(in the rows, 128 means zero)
Known rows, with every step that occurs:
veniduv -> kopos -> tulaz -> visakog -> lofos: [106 149 162 183  91 158 113 157  92 118 151 128 119 124 136 124 162 141
 143  69 136 126  64 113 110 122  80 129 140 122  74 122 156 155 138 176
 155 104  97 106 157  93 153 141]
tulaz -> kopos -> gogu -> zari -> veniduv: [ 97 182 161 140 116 173  98 148 117 115 153 137 159 108 142  99 160 111
 110  59  93 157  68 138 157 104  71 128 173 165 102 104 172 190 136 141
 108 108  51 100 181  86 132 146]
lofos -> visakog -> gana -> bera: [160 137 149 167 108 159 123 172 114 157 127 103 114 131 132  78 139 151
 153  76  68  76  64 109 140 147  71  99 172 133 156 151 162 130 133 174
 167 130 103 156 133  48 147 116]
visakog -> pezun -> bera: [134 156 142 157 111 160 131 123 156 120 174 130 127 141  97 102 153 114
 134 112  66 108 115 110 145 155  80 154 138 116 152 142 188 166 133 144
 133 103 113 102 153  88 146 152]
lofos -> kopos -> gogu -> zari -> veniduv: [128 177 153 134 120 155  83 148 110 124 159 129 177 113 142 113 123 123
 111  70  93 156  81 143 167 101  72 139 148 176 126  95 177 175 153 157
 105 119  56 105 155  75 166 140]
tulaz -> visakog: [128 161 141 151 109 126 126 170 129 116 135 133 126 111 122 118 154 129
 128  85 113 117 106 113 138 133  91 147 121 152 116 131 146 175 139 165
 142 111  96 130 168  90 132 137]
gogu -> zari -> veniduv -> kopos -> tulaz -> visakog: [120 180 153 169 110 164  86 147  82 122 152 129 166  76 126 117 166 152
 129  42 117 163  60 120 114  89 102 120 152 128  97 125 156 177 145 177
 129 116  83  96 182  81 152 136]
veniduv -> zari -> gogu -> kopos -> lofos: [122 158 119 151 133 173  99 128 100 104 190 125 140  84 116 159 167 114
 116  81 135 141 125 101 161  90  73 144 129 166 111 100 144 196 153 170
 134 129  41 103 130  73 144 113]
gogu -> zari -> veniduv -> kopos -> tulaz -> visakog -> lofos: [104 169 173 171 115 177  88 154  57 128 152 132 148  94 134 140 169 155
 130  39 124 159  48 116 118  83  90 114 150 140  85 121 162 167 133 188
 148 104  86  95 172  94 159 132]
visakog -> lofos -> kopos -> gogu -> zari: [131 163 161 155 113 161 104 132 106 139 168 150 147 141 142 133 134 129
 138  70 114 129  77 134 169 114  56 147 134 175 111 108 176 162 155 166
 115 113  60 114 141  64 163 148]
pezun -> bera: [151 156 148 146 114 135 125 139 157 115 162 131 115 120 113  90 138 125
 142 121  90  99 109 119 143 137  94 147 147 131 147 134 176 166 137 153
 134 121  93 113 140  80 137 141]
veniduv -> zari -> gogu -> kopos -> tulaz: [136 176 107 168 129 174 113 122 115 101 168  99 145  89  98 139 152  96
 144 102 125 127 123 117 139  92  74 154 132 139 108 126 161 175 164 171
 129 121  31  99 148  81 149 115]
zari -> gogu -> kopos: [139 153 129 145 116 155 117 139 142 110 156 107 135 128 111 135 146  95
 123 107  97 125 122 119 145  94  52 137 128 180 131 110 163 157 160 162
 121 104  71 113 157  90 129 108]
kopos -> lofos -> visakog: [127 157 160 133 112 172 100 152 103 115 161 143 110 111 126  97 136 147
 124  70 119  96  64 104 169 122  78 125 152 147 134 111 143 167 139 154
 155 137  87 134 118  72 162 123]
gana -> bera: [157 155 145 170 119 153 140 157 139 117 129 133 104 125 118  96 141 136
 148  83  77  88  87 114 146 137  79 140 150 140 137 142 172 154 131 162
 140 111  98 139 157  74 139 116]
veniduv -> zari -> gogu -> kopos: [152 163 113 156 130 165 113 131 121 120 176 117 160 102 111 150 159  97
 133 111 115 125 139 120 154  95  59 142 112 162 120 109 142 184 167 175
 122 119  53 117 149  74 135 118]
gana -> visakog -> lofos -> kopos -> gogu -> zari -> veniduv: [119 159 164 140 138 158  83 158  82 122 163 127 162 117 159 110 137 130
 108  43  96 154  58 124 155  97  56 135 162 195 121 115 169 150 159 161
 126 128  49 111 141  68 186 136]
veniduv -> kopos -> lofos -> visakog -> pezun: [105 145 160 164  95 214  88 134  89 134 173 135 144 141 126 111 158 151
 106  56 118 125  57 100 165 136  52 127 155 115 126 108 147 164 142 144
 156 120 118 105 126  60 176 136]
tulaz -> kopos: [127 172 159 147 103 161 123 158 132 109 136 121 118 135 128  96 142 109
 131  88  88 113  94 130 150 137  78 133 150 139 103 119 155 165 134 141
 129  95  83 116 155  91 130 147]
gogu -> zari: [162 182 150 159 113 167 125 131 149 122 164 150 130 108 115 122 140 140
 137  83  94 112  90 125 160 127  88 134 130 152 142 140 159 172 149 155
 116 110  80 113 163  77 138 136]
gogu -> kopos -> veniduv -> zari: [154 177 127 166 106 193 120 112 112 109 179 138 165 107 125 144 174 133
 133  76 120 114 122 112 155 117  81 135 128 151 110 104 150 159 145 179
 153 105  44 107 153  61 142 114]
lofos -> kopos -> gogu -> zari: [149 173 142 159 107 161 103 126 121 125 164 138 164 124 137 113 123 134
 135  77 111 132  97 141 167 119  73 156 144 154 127 116 166 175 161 153
 102 126  52 106 140  65 153 149]
gogu -> zari -> veniduv -> kopos -> lofos -> visakog: [116 159 185 136 118 201  57 149  63 138 174 137 163  93 136 103 156 170
 104  34 124 145  36 115 168  83  69  90 168 154 134  90 147 177 150 168
 139 139  76 106 131  63 174 123]
gana -> visakog -> lofos -> kopos -> gogu: [120 138 150 154 122 145 113 153 118 116 157 126 135 149 157 107 129 116
 118  77 117 124  78 116 148 134  45 157 158 171 109 116 166 131 159 154
 132 128  66 133 115  64 185 137]
zari -> veniduv: [125 166 144 133 116 151 117 159 129 110 149 125 124 102 122 109 132 116
 124  94  84 117  91 126 151 115  89 123 129 163 121 111 173 156 141 155
 144 109  88 126 161 102 160 118]
tulaz -> kopos -> lofos: [107 165 151 137 114 165 113 154 114  95 156 132 105 116 121 102 157 129
 121  69 104 124  80 112 156 129  89 143 156 137 101 119 152 184 116 136
 136 109  74 108 134  81 133 143]
zari -> veniduv -> kopos -> tulaz -> visakog -> gana -> bera: [115 147 143 195 112 150 101 182  79 140 120  83 135  93 145  92 176 163
 137  52  74 139  53  98  87 119  99 107 191 114  94 144 171 149 120 188
 172 116  95 130 168  66 156 118]
visakog -> tulaz -> kopos: [126 161 168 154 124 164 115 153 121 108 143 104 114 137 116  94 126 120
 123 110  83 127  82 135 128 151  78 117 138 125  89 120 146 154 119 155
 133  92  82 118 160 101 142 137]
gogu -> kopos -> tulaz -> visakog -> lofos: [125 149 135 167 102 146 127 141  93 101 129 134 116 133 108 136 162 121
 147  69 120 117  86 103 112 115  86 149 144 156  95 130 168 156 132 167
 161  90  82 104 174  91 139 125]
lofos -> visakog -> tulaz -> kopos -> veniduv -> zari: [117 184 171 151 119 206  86 154  62 123 174 112 150 128 134  90 147 148
 119  72 119 128  77 135 151 143  74  99 142 114  66  96 117 145 124 184
 154 116  42 129 131  69 148 126]
gogu -> zari -> veniduv -> kopos -> lofos: [114 167 168 154 128 194  72 138  86 131 186 144 148  77 130 122 164 162
 102  51 117 150  54 109 154  92  83 113 159 149 117 103 161 189 139 160
 127 127  76  92 148  72 172 131]
lofos -> kopos -> tulaz -> visakog -> gana -> bera: [151 154 127 189 110 117 114 180  91 132 112  81 127 117 137  95 143 159
 165  56  60 121  77 106 108 151 107 141 165 119 110 157 157 144 122 175
 153 121  87 143 146  51 146 139]
tulaz -> visakog -> gana -> bera: [140 139 134 179 113 118 140 175 125 140 121 112 112 114 140 104 169 160
 146  68  70  98  90 100 111 153  97 122 153 142 126 156 153 159 117 170
 162 113 108 158 161  56 126 125]
veniduv -> kopos: [140 152 161 169 104 174 121 143 134 129 160 128 135 133 135 112 139 134
 124 102 114 117  94 119 146 124  68 120 133 130 119 113 150 154 157 169
 135 108  95 128 139  81 156 134]

Rows:
[117 185 156 136  91 178 116 153 117 112 153 124 127 126 133  99 159 119
 126  68  90 112  88 115 147 131  84 122 149 144  84 109 147 158 119 153
 142  95  61 125 157  83 113 137]  tulaz -> kopos -> veniduv
[141 193 141 151 110 179 102 136  90 120 183 122 161 102 140 128 147 136
 132  69 108 109 115 125 170 130  98 144  99 133  90 100 148 154 147 181
 137 124  45 125 127  60 165 133]  lofos -> kopos -> veniduv -> zari
[114 152 161 151 147 165 103 164 107  86 160 105  93 114 134  76 146 146
 104  70  94 150  68 107 125 150  84 125 172 133  94 144 137 156 115 136
 142 123  61 109 120  90 163 132]  gana -> visakog -> tulaz -> kopos -> lofos
[141 185 150 140 121 162 109 140 120 123 161 139 147  84 119 122 137 129
 124  72  81 128  80 123 153 108  92 120 138 168 139 128 174 175 145 158
 126 111  81 112 173  87 151 123]  gogu -> zari -> veniduv
[123 154 161 146 112 127 106 177  81 132 135 129 124 148 145 140 138 123
 127  70 106 125  92 126 142 129  81 142 106 165  91 100 147 155 133 175
 139 103  99 135 142  82 155 145]  tulaz -> visakog -> lofos -> kopos
[118 169 151 150 108 172 114 136 143 109 157 143 151 126 135 101 157 117
 128  72 112 135  83 136 158 127  65 144 167 153 115 122 156 194 144 141
 105 112  53 102 171  75 122 160]  tulaz -> kopos -> gogu -> zari
[117 137 150 137 135 172  64 145  73 113 172 100 131 124 105 120 137 134
 101  90 123 139  81 115 139  99  52 120 150 167 119  97 137 148 135 176
 138 125  63 118 122  80 153  93]  zari -> gogu -> kopos -> lofos -> visakog -> tulaz
[ 99 177 161 148 134 185  96 138 110 112 158 119 159 113 133  89 139 128
 102  74  89 168  63 146 132 117  75 113 172 149  90 106 170 177 120 155
 109 106  58  94 179 100 144 146]  visakog -> tulaz -> kopos -> gogu -> zari -> veniduv
[162 146 133 180 115 153 143 161 143 135 132 108 106 117 130 100 147 147
 154  83  55  86  87 104 125 152  88 118 157 135 148 155 172 147 124 167
 156 110  92 147 146  59 140 123]  visakog -> gana -> bera
[109 162 107 175 107 147 117 131 111 101 149  91 146 121  90 145 174  97
 121  80  99 155 109 106 117 110  67 165 134 146 111 135 166 173 138 151
 137  94  92  88 190  96 134 129]  zari -> gogu -> kopos -> tulaz -> visakog -> pezun
[110 180 144 143 128 175  92 149  68 133 203 114 146 103 148 163 158 111
 124  78 120 124 110 115 169 108  66 129  89 168  68  78 145 145 147 203
 137 112  39 127 103  77 159 125]  visakog -> lofos -> kopos -> veniduv -> zari -> gogu
[118 195 147 149 103 193 117 138 102 109 182 131 148 102 140 109 176 127
 128  61 111 119 102 120 167 133  87 122 130 127  72  99 137 181 130 171
 147 108  40 115 148  68 123 143]  tulaz -> kopos -> veniduv -> zari
[132 164 149 177  98 188 119 128 129 113 152 112 127 117 119  93 139 133
 150  94 120 120  80 117 132 121  79 133 152 101  97 137 162 147 156 160
 130 115  82 108 142  89 160 134]  veniduv -> kopos -> tulaz
[129 193 136 140 121 169  86 148  92 124 192 110 166  91 143 140 150 114
 120  84 111 124 129 127 166 108  79 141 106 154  83  74 135 154 157 193
 123 127  38 133 109  58 149 123]  lofos -> kopos -> veniduv -> zari -> gogu
[142 148 129 150 111 164 113 122 118  97 157 137 123 117 106 131 154 128
 119  80 115 120  98 108 143 117  81 150 152 160 135 117 161 176 133 147
 143 106  75 103 153  72 149 113]  gogu -> kopos -> lofos
[116 143 149 160 106 182  97 140 109 117 178 136 122 112 133 112 165 148
 111  79 128 122  72 105 148 124  77 126 147 130 106 111 146 172 143 157
 137 122  85 109 127  69 164 132]  veniduv -> kopos -> lofos
[137 167 128 166  95 125 106 164 100 125 123  86 137 115 134 107 138 140
 155  77  76 124  91 114 113 137 108 145 144 128 108 151 152 146 133 171
 152 120  88 127 140  70 153 146]  lofos -> kopos -> tulaz -> visakog -> gana
[152 148 146 161 137 150 123 152 137 101 162 106 113 113 120  87 123 143
 117 102  88 114  79 113 119 151  80 129 142 138 115 155 149 124 145 159
 138 116  78 128 143  84 172 121]  gana -> visakog -> tulaz
[119 183 155 164 127 201 109 135  89 108 184 114 140 107 127 109 157 140
 121  79 111 128  90 129 141 151  93 106 131 111  59 104 129 157 118 176
 144 104  40 119 145  82 148 133]  visakog -> tulaz -> kopos -> veniduv -> zari
[100 154 175 141 110 178  95 160 107 115 141 116 142 164 140  63 120 120
 117  96 112 133  58 139 139 139  52 114 175 137  94  96 145 148 132 153
 132 119  72 129 139  82 148 139]  lofos -> visakog -> tulaz -> kopos -> gogu
[ 94 181 143 135 127 148  83 165  51 132 187 119 150 104 153 168 174 122
 116  61 131 140 111 119 153  99  78 135  83 178  48  71 128 159 138 208
 146 116  48 136 124  69 143 125]  tulaz -> visakog -> lofos -> kopos -> veniduv -> zari -> gogu
[130 138 120 150 126 188  81 145  73 132 178  96 151  93 129 138 169 136
 121  81 121 130 101 101 158  99  61 117 148 159 140 102 131 175 149 175
 160 141  44 116 104  49 151 102]  veniduv -> zari -> gogu -> kopos -> lofos -> visakog -> gana
[124 170 132 164  98 134 125 156 124  93 135 128 112  99 119 104 146 133
 149  73 109 118  88 111 116 130 111 154 138 125 102 149 159 170 138 161
 150 111  88 120 165  97 138 137]  kopos -> tulaz -> visakog
[136 179 138 153 102 124 103 166 103 106 125 108 132 119 119 107 125 132
 144  73 104 128  93 128 127 124 103 166 133 125  93 128 150 156 146 165
 132 117  84 126 155  86 151 143]  lofos -> kopos -> tulaz -> visakog
[140 187 149 138  96 161 103 146 106 128 159 122 139 124 139 115 136 133
 126  78  90 106  99 117 155 125  86 135 123 155  97 100 149 134 139 176
 132 108  70 131 131  66 149 129]  lofos -> kopos -> veniduv
[ 96 148 156 157 105 179  97 147 130 118 160 122 162 117 152  94 144 117
 109  92 120 142  68 125 139 104  52 122 159 154  97  86 168 166 156 164
 129 121  78 111 150  92 171 130]  zari -> veniduv -> kopos -> gogu
[133 172 150 159 109 157 111 143  93 113 146 114 116 138 124 119 118 112
 156  82  89 104  79 128 149 126  80 147 129 137  93 120 177 137 141 157
 142  97  76 115 132  88 173 135]  visakog -> lofos -> kopos -> tulaz
[113 177 184 128 105 199  87 159  78 123 161 105 127 141 131  74 140 144
 120  73  97 115  55 128 137 141  69  94 152 134  75 101 130 132 113 176
 149 108  75 138 143  84 139 123]  lofos -> visakog -> tulaz -> kopos -> veniduv
[ 83 167 142 178 100 175 100 150  84 117 148 105 157 105 124 114 164 131
 117  60  92 157  65 110 113 118  84 137 146 108  88 121 173 165 133 159
 154  94 113 100 186 100 169 137]  zari -> veniduv -> kopos -> tulaz -> visakog -> pezun
[146 150 164 149 126 142 113 160 100 121 151 119 121 146 140 110 127 120
 130  79  85 114  82 114 150 134  57 141 130 166 111 129 152 122 151 156
 145 110  80 135 110  74 185 133]  gana -> visakog -> lofos -> kopos
[141 148 168 147 120 174 101 151 107 133 153 117 113 141 116  91 108 144
 130 103  96  97  69 137 141 138  79 106 134 130 126 130 149 131 139 166
 144 116  94 143 143  88 164 118]  lofos -> visakog -> tulaz
[112 180 166 148 109 189 107 144 109 103 165 105 117 133 121  97 149 134
 111  84  87 125  78 123 125 143  82 110 145 130  74 106 143 140 103 171
 135  92  63 121 157  93 127 130]  visakog -> tulaz -> kopos -> veniduv
[127 147 134 138 130 186  83 144  72 116 184 116 153 106 120 130 165 129
 120  70 145 132 106 110 174  88  62 133 143 163 119  91 129 183 156 170
 141 143  48 117 109  58 151 106]  veniduv -> zari -> gogu -> kopos -> lofos -> visakog
[133 181 161 167 114 194  90 128 103 124 165 123 156  83 121 109 150 146
 136  58 105 148  61 121 133  84  92 118 159 130 109 131 175 162 150 163
 123 112  65  92 166  90 167 129]  gogu -> zari -> veniduv -> kopos -> tulaz
[124 159 143 150 108 147 108 143 130 115 148 127 150 140 140 104 110 113
 123  99 109 122  98 136 165 134  66 164 134 149 114 104 164 156 161 148
 119 121  70 125 139  74 158 144]  lofos -> kopos -> gogu
[115 181 149 149 109 157  97 160  50 126 176 140 159 115 151 156 169 146
 132  52 129 126 102 119 150 127  90 131  95 157  59  82 131 160 131 205
 157 108  64 130 131  61 157 140]  tulaz -> visakog -> lofos -> kopos -> veniduv -> zari
[134 166 143 162 105 168 126 119 159 118 169 155 146 115 124 109 145 136
 130  81 122 124  88 131 162 124  74 150 141 156 134 127 174 183 155 145
 110 128  60 111 157  69 135 141]  kopos -> gogu -> zari
[148 151 134 164 123 152 130 142 169 113 171 117 121 129 111  87 156 128
 126 100  71 121 105  96 129 162  75 165 161 117 161 159 181 156 144 136
 143 122 105 100 144  69 155 147]  gana -> visakog -> pezun -> bera
[129 171 126 154 131 166 115 146 129 115 184 121 136  88 119 138 151 103
 133 108 119 111 128 122 163 112  74 137 103 145 104 115 141 182 165 173
 127 123  51 126 130  91 145 120]  veniduv -> zari -> gogu
[101 173 183 130 125 196  69 154  80 127 153 112 166 129 138  76 129 134
 102  61  99 165  39 154 146 109  57  92 175 156 102  98 154 162 124 160
 120 122  51 110 164  87 153 133]  lofos -> visakog -> tulaz -> kopos -> gogu -> zari -> veniduv
[129 161 167 141 120 155 108 154  83 121 164 116 131 134 156 117 146 138
 121  53 101 109  76 105 151 136  63 133 132 170  95 117 148 111 144 174
 157 113  63 137 114  62 170 125]  gana -> visakog -> lofos -> kopos -> veniduv
[160 163 127 169  96 170 121 118 134  93 138 118 126 124  97 108 137 120
 150  90  97 105 101 118 125 115  84 154 152 138 123 140 178 147 142 154
 138 100  65 100 166  83 144 117]  gogu -> kopos -> tulaz
[134 131 143 157 112 164 101 173  94 140 141 105 104 112 139  86 155 174
 142  51  82  89  49  88 143 142  84 112 184 139 148 143 161 147 114 162
 171 140  95 152 115  38 147 113]  kopos -> lofos -> visakog -> gana -> bera
[100 196 140 138 118 184 103 152  98 109 183 110 144  89 132 130 172 103
 114  77 119 132 118 123 162 114  76 125 123 148  61  89 131 176 139 172
 126 112  31 122 130  89 121 136]  tulaz -> kopos -> veniduv -> zari -> gogu
[128 160 184 139 124 179  92 165  92 122 140 101 125 155 120  80 118 131
 126  94  91 122  62 136 141 143  67  97 142 125  99 114 131 137 125 159
 140 109  84 132 145  91 150 134]  lofos -> visakog -> tulaz -> kopos
